What can hang from each mark
z_252: z_300 z_914
z_640: z_914
z_914: z_243 z_252 z_640 z_677
z_748: z_677
z_677: z_748 z_914
z_400: z_243
z_996: z_640 z_841
z_243: z_400 z_914
z_841: z_996
z_300: z_252

Every row comes from one small tree of marks. The marks that hang from a mark follow it in brackets, in the order of their numbers. Every link used is in the known rows. Which tree was each row made from?
Known rows
z_748[z_677[z_914[z_243[z_400] z_252 z_640]]]: [ -7 -60 -55  57  -4  33  24  35  26  -9 -14   7   9  16  18  -7 -13   9
 -17 -36 -18   9 -52]
z_252[z_300 z_914[z_243[z_400] z_640 z_677[z_748]]]: [-37 -15 -45  42 -21  44  20 -15  -9  20  18  -4  19 -37  17 -67 -67  21
  13 -40   8  19 -42]
z_252[z_914]: [ 77  52  48  61   5  27 -16 -58 -18 -35  -5   9  70   7  -2 -17  24   7
 -11 -17   9  14 -28]
z_300[z_252[z_914[z_243[z_400] z_640 z_677]]]: [ -6  -9 -15  60  16  28 -28  -7  -3 -24  -1  13 -13   8  11  -9 -26  76
 -15  -8  12  31  -9]
z_243[z_400]: [ 14 -35  58  58 -13  46   6  -6 -35 -40 -35  -4  51  30  11  18  30  38
 -14 -13 -11  28 -32]
z_841[z_996[z_640[z_914[z_252]]]]: [ 31  12  23  54 -14  -4  70  34   0 -18 -51  28  11  21  -1  50  35 -16
 -52 -30  17 -19   2]
z_996[z_841]: [ 38  67  40  62  -3   8  -1  -9  11  10 -46  14  59  31 -35  22  46   2
 -21 -22 -17 -27 -30]
z_841[z_996[z_640]]: [ 45  15  42  61  -8  14  58  31  -7 -17 -27  34  30  14  -9  53  29 -19
 -30 -32  22 -14  17]
z_243[z_400 z_914[z_640 z_677[z_748]]]: [-24 -68  -1  29 -31  72   3 -10 -43 -45 -32 -13   9  34  35  -9 -30  77
 -39 -38 -14  97 -47]
z_640[z_914]: [ 40  21  60  61 -26  21  24 -10 -37 -34 -61   9  48  41  10  25  13   7
 -41 -24 -23   5 -33]
z_677[z_748 z_914[z_243[z_400] z_252[z_300] z_640]]: [-39 -90 -79  39 -10  29  11 -13   0  38 -20 -11  23   2  48 -78 -28   6
 -59 -29  25  21 -71]
z_252[z_300]: [ 39  44  46  62   2  47   9  11 -18  -1  -4  17 102   3   7   1  25  -3
  -3 -42 -33 -45 -52]
z_677[z_748 z_914[z_243[z_400] z_640]]: [ -20 -104  -34   46  -29   40   15  -37  -26   18  -33  -12   15   21
   39  -58  -51   11  -62  -22   37   67  -41]
z_300[z_252]: [ 59  15  33  81  30  24 -36  20  -9 -38 -26  24  51  38  12  18  38  52
 -44 -16  -6  -9 -14]
z_243[z_914[z_677[z_748]]]: [ 50  10   5  49  -9  64 -28   4 -26 -36 -44  -3  46  23  31 -26  11  35
 -40 -49 -23  45 -41]
z_243[z_400 z_914]: [ 15 -33  65  36 -20  72   6 -36 -58 -37 -44 -16  57  49  17   9  26  75
 -44 -36 -23 108 -58]
z_841[z_996[z_640[z_914[z_243[z_400] z_252[z_300]]]]]: [-19 -17   6  46 -25   7  93  41  -6  17 -48  16   3   7   0  30  14  -4
 -38 -40  13   1 -11]
z_748[z_677[z_914[z_252[z_300]]]]: [ 65   7 -34  67  13  30   8  38  43 -20 -11  10  77   6  21 -29  29 -16
 -23 -50 -23 -28 -71]
z_841[z_996[z_640[z_914[z_243 z_252[z_300] z_677]]]]: [ -5  20 -12  49 -17   7  73  64  12  13 -42  26  -8  -6   2  30  13 -23
 -24 -43   4 -42  -2]
z_841[z_996]: [ 60  13  40  64  -2  42  21  18 -15 -33 -13  16  59  17   2  29  29  -8
 -32 -30  30 -26  -2]
z_677[z_748 z_914[z_640]]: [ 42 -51 -14  54 -14  28  -2 -41 -14 -14 -19   5  52  26  39 -48 -30 -10
 -76 -23  37  30 -44]
z_748[z_677[z_914[z_243[z_400] z_252[z_300] z_640]]]: [-13 -49 -60  53  -4  37  34  40  28   7  -3   6  28   5  20 -18 -18   6
 -10 -46 -25  -1 -66]
z_841[z_996[z_640[z_914[z_252 z_677]]]]: [ 26  20   8  53 -14  -2  59  51  12 -25 -50  27  -5  10   5  44  30 -17
 -38 -28  13 -31   7]
z_400[z_243[z_914[z_252[z_300] z_640 z_677[z_748]]]]: [  0  -2 -24  29  -7   6 -13  42 -17  -1   2 -38  26  23  30  11  24  48
 -10 -61 -54 -12 -62]
z_748[z_677]: [ 65   9   8  84  -2  37  18  58  13 -44 -24  22  63  19  -1  20  18  -3
   2 -51 -39 -19 -25]
z_914[z_243 z_252 z_640 z_677]: [-57  -5 -68  48  13  29 -24  63  17   5  -4  25 -48  -9  18  28 -12   9
  31 -11 -52 -90 -14]

Write each row's tree
[ 21  32  17  55  -6  12  20  13  -7 -14 -48   8  58  22  19   4  41   1
 -39 -31 -36 -41 -63]
z_640[z_914[z_252[z_300]]]
[ -6 -21 -77  57  13  16 -33  55  28 -40 -10  19 -10   0  36  -8   1   3
 -11 -16 -19 -76 -24]
z_914[z_252 z_640 z_677[z_748]]
[-11  12 -39  49  21  23 -34  49  23 -43   4  27 -12   4  22  35  14  11
  13  -6 -43 -95 -25]
z_914[z_252 z_640 z_677]
[ -40   14  -12   51  -52  -33   73   25   17   49 -110    9  -41   18
  -29   11   -7    1  -32  -33  -19   29   -6]
z_996[z_640[z_914[z_243[z_400] z_677[z_748]]] z_841]
[-92 -49 -41  36   1  38  25  31 -12  36   4  10   3   2  13  15 -12  32
  12 -26 -40 -37 -53]
z_914[z_243[z_400] z_252[z_300] z_640]
[ -95  -69 -109   42   -6   38    4   71   15   25   -9    0  -32  -25
   37  -37  -36   25   14  -32  -27  -47  -42]
z_914[z_243[z_400] z_252[z_300] z_640 z_677[z_748]]
[-16  50 -18  43  -5  47  10 -14  -4  23  36  15  27 -38   0 -28 -52   4
  34 -37 -20 -26 -37]
z_252[z_300 z_914[z_243 z_640 z_677]]
[ 28  14 -15  35  -2   7 -27  46 -12  -1 -15 -46  44  19  32  -9  55  42
 -13 -63 -50 -10 -64]
z_400[z_243[z_914[z_252[z_300] z_677[z_748]]]]
[ -20   43  -14   55  -43  -36   66   30   22   53 -103   20  -35   15
  -32   12   -4  -16  -34  -35  -25    4    0]
z_996[z_640[z_914[z_243 z_677[z_748]]] z_841]
[ 14 -30 -59  63   4  28  16  40  31  -4  -9  18  17  14  17  -4 -11  -8
 -16 -39 -25 -16 -47]
z_748[z_677[z_914[z_243 z_252 z_640]]]
[-17 -19  -5  47 -25   6  72  53   4  -7 -58  15 -32   7   5  37  15  -2
 -30 -26  15  -4   9]
z_841[z_996[z_640[z_914[z_243[z_400] z_252 z_677]]]]
[ 11 -49  11  38 -25  72 -13  -5 -38 -45 -54 -27  30  28  37 -34   5  69
 -40 -40 -11  98 -49]
z_243[z_400 z_914[z_677[z_748]]]
[ -62  -22 -113   50    6   31   -8   79   24   32    0   17  -19  -30
   32  -33  -33   -4   15  -39  -36  -90  -36]
z_914[z_243 z_252[z_300] z_640 z_677[z_748]]
[ 18  -1 -41  70  19  20 -36   3   4 -17  -4  20  -6   3  18 -34 -31  55
 -29 -19  20  14  -2]
z_300[z_252[z_914[z_243 z_640 z_677[z_748]]]]
[  6 -11 -45  37   6  48 -29  17  -8 -34 -21   6  11  25  37  -9   4  42
 -41 -40 -32  12 -50]
z_243[z_914[z_252 z_640 z_677[z_748]]]
[ -2  76  -1  50 -18 -49  46  29  43  21 -89  27 -24  22 -32  40  47 -10
 -28 -22 -40 -36 -18]
z_996[z_640[z_914[z_252 z_677]] z_841]
[ 10   3  10  32  10  50 -13 -15 -29 -26 -11  16  37  46  17  32  25  49
 -41 -35 -44  21 -58]
z_243[z_914[z_252 z_640]]
[ 39  16  33  35   1   3 -21  16 -33 -10 -18 -38  47  48  16  38  75  51
 -20 -49 -56   7 -56]
z_400[z_243[z_914[z_252]]]
[-16  56  30  53 -39 -36  80   7   4  60 -96  26 -13  31 -47  47  11 -12
 -34 -32 -34  10  -8]
z_996[z_640[z_914[z_243]] z_841]
[ 22  64   6  44   0  41   3 -26   1 -16  42  18  56 -28   6 -23 -31   6
  19 -33 -13 -30 -47]
z_252[z_300 z_914[z_640 z_677]]
[ 36  37  14  37  16  57 -14  -3 -20  -7 -20   4  81  26  21  -5  55  36
 -37 -52 -48  10 -79]
z_243[z_914[z_252[z_300]]]
[-19  -3 -82  51  15  24 -18  63  31 -16   7  19  17 -18  38 -25  -7  -1
  -3 -34 -26 -93 -47]
z_914[z_252[z_300] z_640 z_677[z_748]]
[ -8  38   6  45  -6  42  27 -40 -23  34  35  18  55 -20  -7 -19 -43   5
  14 -40 -12  -5 -44]
z_252[z_300 z_914[z_243 z_640]]
[ 40  17 -15  56  -6  26 -18 -31  -3 -43   9  11  21 -10  16 -35 -34   8
  -9 -20  17   3 -17]
z_252[z_914[z_640 z_677[z_748]]]
[ -84  -85 -102   47   -7   29  -12   63   11    0  -26    0  -60   -7
   35  -19  -28   29    6  -17  -18  -30  -20]
z_914[z_243[z_400] z_252 z_640 z_677[z_748]]
[-12 -26  10  49 -26   2  82  37  -9   3 -60  16 -15  19   0  45  20  -1
 -42 -28  20  12   4]
z_841[z_996[z_640[z_914[z_243[z_400] z_252]]]]
[-39  75 -25  45 -21 -37  63  45  41  67 -84  24 -28   3 -34  25  25 -16
 -13 -35 -51 -43 -26]
z_996[z_640[z_914[z_243 z_252[z_300] z_677]] z_841]
[ 48  12 -23  70  22  16 -42  -7   8 -46   1  20  18  11  19 -30 -14  56
 -40 -15  26  12  -9]
z_300[z_252[z_914[z_640 z_677[z_748]]]]
[ 21  32  -3  56  -5  10 -11  32   7 -46 -61   6   6  18  25  10  37   6
 -23 -15 -36 -51 -38]
z_640[z_914[z_252 z_677]]
[-13 -10  -4  25   2  69 -15  13 -12 -29 -29 -18  38  13  36 -18  42  71
 -17 -40 -43  40 -81]
z_243[z_400 z_914[z_252[z_300] z_677]]
[ 11  69  50  54 -34 -39  74  -4   8  29 -91  28  10  40 -44  53  29 -10
 -45 -29 -29   9 -15]
z_996[z_640[z_914] z_841]
[-50  -7 -28  45 -21  28  21  45  -2   6 -59  -9  -9  -2  27 -14   6  21
  -3 -28 -43 -26 -52]
z_640[z_914[z_243[z_400] z_252[z_300] z_677]]
